Each row comes from the steps of one path. Every step used is in the known rows, and no mark comes twice. Write the path behind each row, first mark first.
Known rows
K, V: [-17 -23  -4   9 -23   7 -24  21  12  -6  37  27  36  -7  12  16  20  -2
   9  -4  42  53 -55 -21 -11 -10  17  36]
W, L, K, V, Q: [-26 -36 -21  12 -20  35 -85  33 -36 -10  40  22  37  45   4  15  42  20
   2  -5  46  70 -64   6  26 -11  15  18]
L, K, V, Q: [-43 -37  -3  36 -16  24 -86  16 -27  -9  42  26  40  39   6  12  22   7
   3  -7  58  79 -71 -11   9  -9  22  20]
W, Q, K: [-20 -32 -16  -1 -24  26 -30  12 -34  30  37   9  31  31  14  32  38 -26
   9  16  37  63 -14  16 -12 -24  14  26]
W, Q, K, U: [ -7 -55 -33 -20 -27  14 -11  15 -23  40  33   4  39  53  15  26  56 -30
  30  15  23  59 -29  28 -16 -21  28  19]
K, Q: [-11 -21  -4  23 -21  20  15   8 -11  16  32  24  60  23   6   5  23  20
  14  -6  60  39 -41 -34  -7  -9  29  29]
U, K, Q, W: [ 13 -31  -3  36 -10  31   8  -3  31  19  29  15  71  32  11  23   3  21
   6  -4  51   4 -54  12 -15  -2  43  21]
U, V, Q, W, L: [ -5 -28   5 -28 -16  41 -56  30 -10   1  46  -2  56  50  18  29  46  28
 -20  24  41  44 -45   5  20 -11  27  37]
K, Q, U, V: [  3 -29 -19   8 -29  29   4  12  33  40  15  11  39  34   9  18  16  15
   2  -1  56  29 -54 -43   9 -16  41  59]
K, U, V, Q, W: [ -9 -51   3 -18 -15  19 -38  19  12  13  47  -3  64  68  20  21  45  12
   4  20  41  50 -68   2  -3  -5  53  31]
V, Q, W: [-35 -39  12   1  -7  34 -24  11 -21 -16  60  16  69  47  22  21  27  14
  -2  12  50  53 -37  -3  -7  -7  20  20]
K, U, Q: [ 11 -43 -15 -16 -36  10   3   6 -41  14  19  13  54  34   4  28  38  23
  38   8  23  44 -62   9   8  -9  45  31]
U, Q, W, L: [ 15 -34  -6 -40 -31  43 -10  26 -48  -4  31  12  64  16  12  43  38  40
   6  15  28  19 -34  38  23 -13  42  31]
L, W: [ -6 -20   6   7  -4  21 -13   3 -13  22  64  24  32  10  20  20  14  12
   7   5  42  63 -36  -8  -4  -4  -5  38]
W, L, Q: [ -8 -13 -20 -15 -22  37  -9  30 -77  17  54  23  64  15   0  24  30  39
  16  10  19  48 -40   8  16  -8   1  33]
V, U, K, Q, W, L: [ 38 -36 -43  -1  -8  47  -4  13  25  12  25  -1  74  70   6  12  34  32
   5   3  23 -11 -51  29   1  -3  31   4]
L, K, U, V, Q, W: [-18 -57  -5  -6 -10  28 -72   8 -11  23  35   0  58  77  17  28  39  17
   4  20  53  56 -80  15   8   1  64  17]
Q, W, L, K, U, V: [ 13 -49 -32 -45 -14  32 -47  24  -6  32  17  -1  43  47  17  39  49  23
   7  24  34  25 -70  33  16   2  63  19]
V, U, K, Q, W: [ 21 -35 -25  25  -4  36  -3  -3  33  15  29   5  78  64   9  11  14  21
   9   0  37  -2 -58  13 -16   0  40   5]
Q, U: [-21 -36 -32  -9 -17  29  21   0  -6   6  29  23  29  23  20  31  11   4
  12   7  32  39 -37 -28  -3 -12   0  42]
U, V, Q: [-23 -16  15  14 -20  22 -61   5 -14   9  38   4  42  45   8  20  31  18
  -8  17  49  73 -57 -34  11  -8  15  45]
U, V, Q, K: [-29 -30  -8  18 -13  32 -73  16 -32  32  41   1  39  51   9  34  25  -1
  -4  13  52  77 -36 -12  21 -12  13  48]
W, Q, K, V: [-14 -37 -13   5 -30  17 -51  33   0  22  41  15  27  13  13  23  39 -38
   7   3  39  64 -31  20 -14 -29  26  32]
W, Q, U: [-14 -36 -17 -19 -36  28   6   1   2  11  29  14  24  37  20  24  37 -15
   5  18  26  46 -35  -9 -17 -28  10  36]

Which path is each row?
[-24 -26   5  -5 -12  35  -4  20 -47  13  70  26  84  10  13  29   8  26
   9  11  35  40 -42  16  -9  -3  30  27] -> L, Q, W
[ 11 -56  -8 -31 -28  19   9  13 -24   9  31  10  72  34  15  35  36  22
  29  11  29  26 -57  34   2  -8  66  26] -> K, U, Q, W
[ 11 -19 -33  20  -4  24 -24 -19   6   7  19   4  42  53   4  24  14  12
  13  14  11  27 -61  -5  -9   2  -5  12] -> V, U, K
[  8 -33 -21  12 -33  29  -4 -19  29  19  13   5  17  47  13  36  19 -13
   5  17  12  28 -52  11 -17 -22   4  36] -> W, Q, U, K
[  8 -44 -22 -23 -32  11 -43  19  -2  59  21 -10  29  51  13  30  57 -27
  15  24  26  61 -45  21  -7 -21  46  38] -> W, Q, K, U, V
[-19 -51 -45  -4 -11  22  -3  28 -74  52  59  19  70  41   4  29  24   3
  43   1  22  58 -41  26   5  -4  23  31] -> L, Q, K, U
[-29 -46 -15  -9  -7  54 -58  18 -57  -9  47  15  57  61  18  30  39  30
  -5  13  48  49 -42  26  21  -5  24   5] -> V, Q, W, L, K
[ -5 -39 -19  12 -31  23 -50  33 -32  19  33  20  40   1   2  40  16  -3
  19  -9  43  55 -41  25  22 -21  40  48] -> U, Q, K, V
[  1 -19  20  -1 -21  19 -28   4  -6  28  64  14  27  22  20  14  39  -4
   1  14  35  73 -34  10 -20 -20   5  31] -> L, W, Q
[ -1 -45 -38 -14 -14  13 -29  18  -8  54  22  -2  33  39  13  37  34  -9
  22  14  34  51 -46   2   8  -5  37  43] -> Q, K, U, V
[ -9 -32 -46 -27 -26  47  14  31 -57  22  51  24  52  28   6  31  22  30
  16   7  11  38 -38   4  21 -15  -5  46] -> W, L, Q, U
[ 10 -42 -26  -3 -13  24 -74  38  17  37  74   6  25  45  17   6  46 -37
   5   1  26  76 -35  38 -15 -27  13  26] -> L, W, Q, K, V, U
[ -8 -25 -20 -13 -23  27 -11   4  19  25  15   9  20  21  17  37  13   5
  -3  17  35  40 -52 -35   7 -12  18  61] -> Q, U, V
[-10 -36 -19   4 -25  33 -28  13 -70  27  27  15  46  20   3  48  16  10
  22   5  41  51 -23  21  25 -16  28  42] -> U, Q, K
[-16 -24 -31  -8 -14  38 -38   7 -57  10  19  21  28  25   8  34  31  28
   9  12  38  45 -44   4  20  -3  10  13] -> W, L, K
[-27 -54 -47   1 -23  47 -64  32 -15  -6  35  22  24  57  10  21  34  11
   2  -8  38  59 -63   3  32 -19  11  31] -> W, L, K, V, Q, U
[-38 -44 -22   4 -15  36  -6   4 -20  -3  43  19  40  59  18  21  21   8
   7   6  38  60 -39 -30   6 -16  -6  40] -> V, Q, U
[  0 -36 -65 -17 -15  41 -55  64 -52  29  66  13  64  38  -4  18  37   7
  19  -5   9  52 -40  36  22 -15  10  27] -> W, L, Q, K, V, U
[-20 -40  -7 -23 -10  45 -24  27 -33 -17  58  12  66  52  21  24  45  27
  -5  14  37  43 -29  15   8 -10  11  19] -> V, Q, W, L
[ 16 -37 -21  18 -39  21 -27   3  64  11  17  11  13  29  12  28  19 -24
   2   3  14  32 -67  13 -19 -28  16  41] -> W, Q, U, K, V
